What can hang from each mark
meluv: befir duni
toli: lipako
zoteto: lipako
piro: duni lipako
befir: meluv
lipako: meluv nevig piro toli
duni: meluv piro

Each row was made from one small tree. The marks that hang from a mark follow it in brackets, in alphabetical order. Every link used is in the known rows. Write each row's tree.
Known rows
piro{duni{meluv} lipako{nevig toli}}: -2.586, -0.465, -4.130, -0.263, 2.233, 4.789, -1.996, -4.906, 0.317, 3.595, 2.484, 2.965, -3.596, -1.094, -3.334, -2.031, 0.723, 1.612, -3.712
duni{piro{lipako{meluv{befir} nevig}}}: -1.051, 0.233, 0.267, -2.294, -0.439, 3.487, -0.606, -4.804, 1.102, 3.830, 1.571, -0.293, -5.497, -2.462, -3.120, 0.720, 1.873, 3.217, -4.754
zoteto{lipako{meluv{duni} nevig}}: -0.063, -0.092, 1.807, -1.852, 2.693, 3.476, -0.290, -6.126, -0.442, 3.995, 1.050, 2.099, 0.613, -0.774, 0.985, -1.969, 3.091, 0.856, -3.524
duni{meluv{befir} piro{lipako}}: -1.921, -0.634, -0.769, -1.375, -2.364, 1.095, 0.900, -3.346, 2.561, 1.456, 0.690, -1.008, -7.431, -1.066, -4.751, 5.080, 0.212, 1.901, -3.765
duni{piro}: -1.697, 0.359, -0.245, -1.124, -0.475, -0.277, 1.526, -2.454, 1.466, 1.087, -1.134, -2.029, -3.185, -1.040, 0.522, 1.475, -0.822, 1.652, -1.942
toli{lipako}: -0.588, 2.346, -0.370, -1.693, 0.064, 0.326, 0.665, -0.813, 2.819, 1.724, 1.003, 0.467, -0.705, -1.003, -0.555, 2.955, -1.240, 2.236, -0.459
zoteto{lipako}: -1.123, 1.293, 1.611, -1.058, -0.501, 2.940, 0.567, -1.778, 0.096, 2.235, 1.343, -1.043, 0.120, -0.518, 0.077, 0.958, 0.441, 0.244, -1.416
zoteto{lipako{nevig piro toli}}: -0.594, 0.115, 0.961, 0.346, 3.399, 6.346, -0.560, -3.613, 0.006, 2.519, 1.283, -1.692, 1.710, 1.317, 1.144, -6.278, -2.045, 1.020, -4.768
meluv{befir duni{piro{lipako}}}: -1.679, 1.162, 0.703, -0.927, -1.446, -2.170, -0.208, -3.875, 3.277, 2.125, -1.768, 1.218, -4.161, 0.681, -2.702, 2.004, 0.966, 2.354, -1.667
befir{meluv}: -1.734, 0.409, 0.544, -1.652, 0.073, -1.603, 1.342, -3.583, 1.961, 1.239, 0.474, -0.444, -3.018, -1.729, 1.087, 1.503, -2.249, -0.655, -0.378
piro{duni lipako}: -3.126, 1.218, -1.849, -1.180, 0.339, 0.935, -0.980, -2.301, 0.213, 3.201, 0.987, 2.599, -2.509, -1.477, -2.113, 0.629, 1.380, 1.248, -0.705
meluv{duni{piro{lipako}}}: -2.031, 1.291, -0.769, -0.924, -0.291, -0.432, 1.100, -4.527, 2.681, 2.956, -1.913, 2.654, -3.752, 0.555, -0.849, 0.466, 0.848, 2.409, -1.216
toli{lipako{meluv}}: -0.715, 1.149, -1.375, -2.556, 1.481, 1.958, 0.623, -2.924, 2.090, 2.162, 2.147, 1.666, -2.085, -1.706, 0.016, 2.949, -0.078, 1.655, -2.097
befir{meluv{duni}}: -1.619, 0.116, 1.120, -1.280, 1.126, -4.165, 1.164, -5.446, 2.708, 1.327, -1.465, 1.836, -2.148, -0.403, 1.861, 0.713, -1.343, -0.807, 0.205
lipako{nevig piro toli}: -1.399, 0.370, -0.501, 0.451, 4.231, 3.527, -0.733, -4.236, 0.498, 1.388, 0.851, -1.302, 0.968, 0.968, 2.032, -5.234, -2.851, 1.486, -4.809
zoteto{lipako{meluv{duni{piro}} toli}}: -1.056, -0.954, -1.087, -0.787, 2.269, 3.224, 0.153, -6.170, 1.488, 2.450, -1.022, 1.357, -2.485, 1.228, 1.557, -2.979, 0.407, 0.063, -3.351
befir{meluv{duni{piro{lipako}}}}: -2.108, 0.335, -0.285, -1.655, -0.667, -2.363, 2.018, -5.707, 3.872, 3.237, -2.442, 2.783, -6.237, -0.378, -0.777, -0.251, -0.919, 1.147, -0.103
meluv{befir duni}: -1.326, 0.795, 2.054, -0.549, 0.266, -3.960, -1.016, -3.509, 1.909, 0.235, -0.745, 0.204, -0.092, 0.864, -0.123, 3.096, 0.747, 0.501, -1.252
lipako{piro}: -2.091, 0.169, 0.565, -0.648, 2.579, 0.521, 0.985, -2.956, 0.590, 0.514, 0.120, -1.341, -0.397, 0.356, 1.909, -0.293, -1.976, 0.586, -3.425
duni{meluv}: -1.955, -0.570, -1.087, -1.057, 0.683, 0.926, 1.188, -3.608, 0.706, 0.448, 1.560, -0.441, -3.033, -0.924, -0.332, 4.417, -0.299, 0.086, -3.047

Write each row's tree
-2.009, -2.943, -1.091, -0.739, 4.386, 1.333, 0.051, -4.447, -0.887, 1.912, 0.086, -0.242, -2.267, -1.850, -0.630, -1.661, -0.252, 1.065, -5.717
lipako{nevig piro{duni{meluv}}}
-1.521, 1.549, -1.702, -0.036, 1.250, 2.631, -0.728, -5.758, 2.803, 3.744, -1.137, 2.722, -2.604, 1.177, -0.764, -4.331, -0.015, 3.262, -2.681
meluv{duni{piro{lipako{nevig toli}}}}
-0.522, 0.313, -0.348, -0.967, 2.625, 7.597, -1.315, -5.092, -0.655, 3.446, 3.260, 0.014, 0.057, -0.889, 0.854, -3.796, 0.620, 0.572, -4.335
zoteto{lipako{meluv nevig toli}}
-1.334, -1.618, 0.025, -1.152, -1.414, -1.087, 1.110, -3.070, 2.061, -0.209, -0.295, -3.264, -6.014, -1.180, -2.494, 5.389, -0.534, 1.175, -4.028
duni{meluv{befir} piro}
-2.196, -0.362, -2.548, -0.238, -1.289, 2.888, -0.429, -4.110, 3.096, 0.934, 1.019, -0.808, -7.200, 0.415, -4.238, 2.420, -1.330, 1.467, -4.119
duni{meluv{befir} piro{lipako{toli}}}
-1.101, -0.079, 1.671, -0.870, -0.529, -4.382, 0.120, -3.497, 2.666, 0.338, -2.849, -1.163, -2.713, 0.507, -0.543, 2.347, 0.276, 1.569, -1.887
meluv{befir duni{piro}}
-2.410, -0.868, -2.211, -0.335, 5.114, 3.865, -0.276, -5.623, 0.422, 0.342, 1.635, 0.289, -1.294, 0.938, 3.026, -2.854, -2.447, -0.667, -5.300
lipako{meluv piro toli}
-1.549, -1.919, -2.375, -1.436, 3.362, 0.048, 0.918, -2.350, 1.872, 1.403, -0.177, 1.108, -3.424, -1.136, -1.804, 1.230, -1.585, 1.230, -3.791
toli{lipako{piro{duni{meluv}}}}
-2.189, -1.913, -0.578, -0.967, 0.399, -2.068, -1.247, -2.631, 0.316, 0.130, 0.744, -0.916, -3.671, -1.863, -2.979, 4.761, 0.833, -0.166, -3.076
piro{duni{meluv{befir}}}
-1.971, 0.051, -0.590, -1.953, 1.282, 2.535, -2.911, -4.474, -0.741, 4.113, 2.610, 2.020, -3.259, -3.157, -3.618, 0.209, 3.178, 2.057, -3.721
piro{duni lipako{meluv{befir} nevig}}
-1.529, 1.744, -2.142, -0.421, 0.253, 5.099, -0.531, -4.072, 1.970, 3.720, 0.783, 0.272, -3.488, -0.261, -1.506, -3.638, -0.925, 3.432, -3.099
duni{piro{lipako{nevig toli}}}
-2.218, -2.784, -2.834, 0.499, 5.444, 2.981, -1.136, -5.151, -0.239, 1.424, 0.556, -0.018, -1.870, -0.282, -0.145, -4.335, -1.689, 0.601, -5.980
lipako{nevig piro{duni{meluv}} toli}
-2.137, 0.040, -2.262, -0.342, 4.000, 1.047, -1.095, -6.907, 1.299, 1.028, 0.663, 3.026, -0.495, 1.379, 2.693, -1.083, 0.108, -0.623, -2.853
lipako{meluv{duni} toli}
-1.672, 2.688, -1.939, -0.128, 1.160, 5.495, -1.584, -4.102, 1.176, 3.467, 2.827, 1.794, -0.866, 0.063, -1.189, -2.863, -0.529, 2.468, -2.505
piro{lipako{nevig toli}}
-1.457, -1.192, 1.079, -1.661, 3.213, 4.873, 1.136, -4.429, -0.690, 2.161, 1.675, -0.571, -0.950, -0.231, 1.752, -1.427, -0.008, -0.531, -4.992
zoteto{lipako{meluv piro}}
-2.438, -3.176, -0.259, -0.513, 2.590, -1.748, -0.616, -3.231, 0.279, -0.363, -0.169, -1.425, -3.500, -0.783, -1.984, 2.190, -0.630, -0.403, -5.040
lipako{piro{duni{meluv{befir}}}}
-0.464, 0.998, -0.929, -2.353, 2.733, -0.465, 0.333, -4.750, 2.906, 2.239, 0.336, 3.920, -1.154, -0.284, 0.742, 2.172, 0.865, 1.467, -1.632
toli{lipako{meluv{duni}}}
-2.070, -2.024, -0.775, -1.664, 5.550, 2.271, -0.777, -5.195, -1.856, 2.907, 0.665, 0.668, -1.152, -2.417, 1.222, -3.771, 0.672, 1.086, -5.652
lipako{meluv nevig piro{duni}}
-2.954, -0.967, -2.355, 0.552, 4.406, 0.755, -1.367, -3.099, 0.233, 0.450, -0.410, 0.014, -0.285, 0.766, 1.391, -4.267, -2.530, -0.262, -3.179
lipako{piro{duni} toli}
-3.058, -0.704, -3.159, -0.076, 0.496, 1.687, -2.664, -3.586, 1.398, 1.254, 2.118, 1.570, -4.592, -0.210, -4.663, 1.793, 0.148, 0.033, -3.065
piro{duni{meluv{befir}} lipako{toli}}
-1.200, -1.136, 1.689, -0.910, 3.178, 3.168, -0.548, -2.526, -1.560, 3.745, -0.134, -0.880, 0.847, -1.348, -0.217, -5.049, 0.558, 1.316, -4.001
zoteto{lipako{nevig piro{duni}}}
-2.631, 1.229, -2.958, -0.627, 3.145, 3.287, -1.334, -7.218, 1.770, 2.608, 1.670, 5.503, -1.973, 1.549, 0.581, -1.384, 0.796, 0.282, -2.536
piro{lipako{meluv{duni} toli}}
-0.275, 0.916, 0.168, -2.512, 0.364, 0.409, -0.585, -2.317, 2.713, 1.316, 2.183, 0.001, -2.330, -1.735, -1.685, 4.623, 0.042, 1.547, -2.546
toli{lipako{meluv{befir}}}
-0.961, -0.728, -1.951, -0.653, 3.663, 2.068, -0.614, -7.626, 1.444, 2.473, -1.006, 1.592, -2.357, 0.148, 1.981, -4.048, 0.223, 1.881, -4.482
lipako{meluv{duni{piro}} nevig toli}
-0.075, 0.728, 0.582, -2.225, 1.468, -2.000, -0.885, -4.051, 3.366, 1.337, 0.495, 2.309, -1.406, -0.226, -1.017, 3.895, 0.985, 1.453, -2.125
toli{lipako{meluv{befir duni}}}
-1.220, -1.538, -0.487, -2.220, 3.339, -0.750, -1.230, -2.338, 1.570, 1.390, 0.407, 0.536, -2.572, -1.555, -1.740, 0.759, -0.494, 1.112, -4.220
toli{lipako{meluv{befir} piro{duni}}}
0.247, 1.210, -0.693, -2.638, 2.151, 3.457, 0.013, -3.647, 1.611, 3.619, 2.610, 1.397, -1.233, -2.640, -0.303, 0.755, 0.534, 3.057, -3.175
toli{lipako{meluv nevig}}
-1.459, -1.052, -1.052, -0.593, 1.888, -1.093, -1.233, -6.368, 2.561, 0.138, -1.283, 0.211, -3.513, 1.027, 0.636, -0.118, -0.110, 0.399, -3.844
lipako{meluv{befir duni{piro}} toli}
